Known rows, with every way that one mark hangs from another
(K82 (K810 (K209 (K195 (K712 K614))))): [  2  -3   7 -16 -21  12 -13  -3   8  -8   0   2  -7   8  -6  -2  10  -2
   3   9  10  24 -29  17   6]
(K71 (K160 K918) (K614 K683 K712)): [ -1   4 -29  27   3 -15   1  -9  25  -5  -5  -5 -26  14  -9   5 -23   4
   3 -13  11  31   5  -1 -10]
(K810 (K209 (K195 K712))): [  0  -3   8 -17  -9   3 -10  -5  -3  -4  -1  -2   1   6   0   7   1  -2
   1  -8   5   9  -8   4   5]
(K195 (K712 K614)): [  0   4  -2  -4  -5   8  -5   2   2  -5   3  -3 -17   7  -5   9   1   3
   4   3   0  30 -12   4   1]
(K160 K71): [ -1   5 -10  -3   1  -3   4  -3   5   3   1   7  -2   4   4  -4  -5   0
   3   3  12   6   4   7   3]
(K195 (K712 (K614 K71 K683))): [ -2  13  -9  -2   4   2   0   0  13   4   4  -9 -32   2  -9  15  -3   3
   2   0  -5  40 -19   6   9]
(K810 K209): [ 0 -2  7 -6  7  4  3  4 -1  0 -2  4  2  4  3 -2  0 -1 -1 -5 -7  5 -2  1
 -4]
(K712 K195): [ 0  5 -3  8 -6  7 -4  4  2 -3  2  3 -3  3  0 10 -6 -2  3  4  9  8 -1  6
  9]
(K507 K683): [ -1   5   1   4  -3   5   5   7   0   2   0  -3  -2   0  -1  -1  -5  -6
  -2  -3  11   0  -3 -10   2]
(K712 K195 K614): [  1   7   0  10 -11  10  -8  10   8  -6   7   4 -15   7  -2  13  -1   0
   5  10   3  26  -7  13  11]
(K195 K712): [-1  2 -7 -7 -1  4 -1 -4 -5 -1 -2 -4 -5  4 -3  5 -2  0  4 -3  4 11 -7 -3
 -1]
(K195 (K712 (K614 K71 (K683 K507)))): [ -3   8 -16  -6   5  -5  -5   0  14   3   1  -7 -35  -1  -2   9  -8   0
   1  -2 -10  36 -15   1   3]
(K209 (K195 (K712 (K614 K71 K683)))): [ -1  10  -3  -7 -12  -3 -12  -5  15   1   6 -11 -28   1  -9  18  -1   0
   2   0   3  33 -17  10  20]
(K614 (K71 K160) K712): [ -1   0 -15  18   7 -16   5   2   9   2  -1  -5 -17   0   3   6 -10   8
   2 -13   4  31   1  14  -1]
(K209 (K195 K712)): [  1  -1   0 -12 -16  -2 -13  -9  -2  -4   1  -6   0   2  -3   9   0  -2
   2  -2  13   4  -5   2   9]
(K71 (K160 K918)): [ -1  -3 -11  16  11  -9   4  -8   6  -4   2  -3  -3  12  -2   2  -9   3
   1  -4  19   5   9  -7 -16]
(K82 (K810 (K209 K195))): [  2  -7  10 -12 -15   5  -8  -5   6  -3  -4   4  10   2   0 -11   8  -4
  -2   6   9  -5 -17  15   6]
(K614 (K71 (K160 K918)) K683 K712): [ -3   8 -25  25  14 -19   9  -3  15   1  -1 -11 -23   8  -2   8 -20   6
   0 -12  15  37  -2  -1 -11]
(K614 K71 (K712 K195)): [  1  12 -13  21  -5  -1  -1  16   1   0   1  -2 -16   0   6  16  -9   4
   3  -3  10  39  -5  13  11]
(K614 K71 K683 K712): [ -2  11 -13   8   4  -9   4   4   8   6  -3  -8 -20  -5  -1   7 -10   3
  -2  -8  -6  30 -10   6   5]
(K209 (K195 (K712 K614))): [  1   1   4  -9 -20   1 -16  -3   4  -8   6  -5 -12   5  -5  12   4   0
   3   4   8  23 -10   9  11]
(K71 (K160 K918) K614): [  1  -2 -21  24   4 -10   1  -9  19  -7  -1   2 -13  16  -5   4 -11   5
   4  -7  15  10  15  -5  -9]
(K810 (K209 K195)): [  1  -6  14 -11 -10  -1  -8   0   2  -3   0   1   6   3   3   1   3  -3
  -2  -4   0  -2  -1   7   6]

Rows
[ -4  -2 -14   6  11 -16  -2  -4  28   4   3  -4 -34  -2  -2   3 -12   2
  -1  -5 -12  24  -3  10   0]
(K712 (K614 (K71 K160) (K683 K507)))
[  1  -2  11 -15 -15   6 -13   0   3  -7   3  -1 -10  10  -2  10   4   0
   2  -2   1  28 -12  11   6]
(K810 (K209 (K195 (K712 K614))))
[  0   5 -12  24  10 -10   4   2  15  -3   8  -6 -23  12  -1  10  -3   9
   1   0  17  35   3   1  -8]
(K712 (K614 (K71 (K160 K918))))
[ -3   5 -10   0   5 -10  -3   3  18   5   1  -4 -30  -5   1   5  -6   0
  -3   1 -13  26  -8   4   4]
(K712 (K614 K71 (K683 K507)))
[  0   6 -18  11  -7  -6  -2  -1  19   0  -7  -2 -23   1  -6   4 -15   1
   2 -10 -11  25  -4   6   6]
(K71 (K614 K683 K712))
[  1  -5 -19  21  -4 -13  -2  -2  20  -4  -4   1 -19   5  -3   2 -15   6
   5 -14  -1  24   8  15   0]
(K71 K160 (K614 K712))
[ -1   3 -15  22  16 -13   7  -3   9   1   3  -6 -11   9   1   7  -7   7
   0  -6  20  16   9  -5 -10]
(K614 (K71 (K160 K918)))
[ -3   0  -6  -4  -1  -5  -6  -1  15   0   0  -1 -22  -1  -2  -1  -7  -4
  -2   3 -16  14  -8   2  -1]
(K712 (K614 (K683 K507)))
[ -2  16 -15  17  -2  -3   0   9  10   3   0  -5 -24  -1  -1  16 -16   1
   2  -4   3  38 -11  12  14]
(K614 K71 K683 (K712 K195))
[ -3   2 -13 -11   0  -1  -8  -5  11  -2  -1  -4 -26   3  -5   4 -10  -3
   1   0 -10  26 -14  -1  -3]
(K195 (K712 (K614 (K683 K507))))
[  1   5   7  -9 -10   2 -10   5   6  -3   4  -4 -18   6   1  15   7   3
   1  -4   1  39 -13  13  12]
(K810 (K209 (K195 (K712 (K614 K71)))))
[ -2  10 -35   8   5 -15   1 -10  24   1  -6   7 -21  12   2  -3 -21  -2
   1   0  13  12  10  -9  -8]
(K160 (K71 (K614 (K683 K507))) K918)
[  3   7 -19  24 -16   1  -7  10  12  -6  -3   5 -19   5   0  13 -13   2
   7  -4   5  33   2  13  12]
(K71 (K614 (K712 K195)))
[ -1   5 -27  16 -11  -7 -10   3  21  -4  -7   3 -29   1  -1   9 -25  -4
   3  -7  -6  27   0   8   8]
(K71 (K614 (K683 K507) (K712 K195)))
[ -2  11  -2   4   3  -3   1   4  18   5   5  -5 -27  -1  -5  10  -1   2
  -2   2 -10  30 -12   8  11]
(K712 (K614 K71 K683))
[ -3   8 -21  22   4 -10   2   1  20   2   1  -6 -28   1  -4  15 -22   3
   4 -10   7  37  -6  19  11]
(K614 (K71 K160) K683 (K712 K195))
[  2   0 -27  33   0 -15   1  -3  17  -8  -4  -1 -18  15  -2   5 -17   8
   4 -12  15  31  11   0 -12]
(K71 (K160 K918) (K614 K712))
[  1  13 -28  20 -15  -2  -3   7  16  -3  -3  12 -20  10   4   8 -19   3
  10   0  16  39   5  20  14]
(K160 (K71 (K614 (K712 K195))))
[ -2   7  -6  -9  -1   7  -4  -4  11  -1   3  -5 -24   5 -11   9  -5   0
   3   1  -7  30 -18   3   4]
(K195 (K712 (K614 K683)))
[ -1  10 -13  10  -7   1  -4   5   7  -1  -2  -3 -16   1  -4  11 -17  -3
   3  -3   1  27 -11  10   8]
(K614 K683 (K712 K195))
[ -4  -2 -24  11  12 -24   2  -4  18   5  -4  -6 -27  -5   2   1 -22   2
  -1 -16  -6  25  -1   9  -5]
(K614 (K71 K160) (K683 K507) K712)
[ -1   2   8 -20 -11   6 -12  -5  13  -4   2  -5 -18   7  -9  10  -2  -4
   1  -3  -5  28 -19  10   9]
(K810 (K209 (K195 (K712 (K614 K683)))))
[ -3  10 -13   9  -1  -4  -7   9  20   1   4  -1 -33  -1   1  14 -11  -2
   0   5  -6  33  -8  10  13]
(K712 K195 (K614 K71 (K683 K507)))
[ -3   9 -15  19  13 -11   5  -4  24   0   7  -8 -30  11  -7  11  -9   6
   0  -2  11  36  -3   2  -5]
(K712 (K614 (K71 (K160 K918)) K683))
[ -2   2 -23  18   7 -12   1 -16  28  -3  -1  -2 -21  14 -11   4 -17   2
   3  -8  10  10   9  -6  -6]
(K71 (K160 K918) (K614 K683))
[ -3  10 -23  13   1 -10  -4   9  11   2  -3  -4 -26  -4   5  11 -20  -2
   0  -6  -1  34  -7   8   7]
(K614 K71 (K683 K507) (K712 K195))
[ -4   6 -15   3   9  -5   1  -7  23   3   5  -9 -36   4 -12  13 -10   5
   5  -7  -1  39 -12  12   6]
(K195 (K712 (K614 (K71 K160) K683)))
[  1  -5   5 -18 -16   9  -9  -8   2  -5  -5   1   5   5  -3  -6   5  -4
   2   3  15   5 -23  12   4]
(K82 (K810 (K209 (K195 K712))))
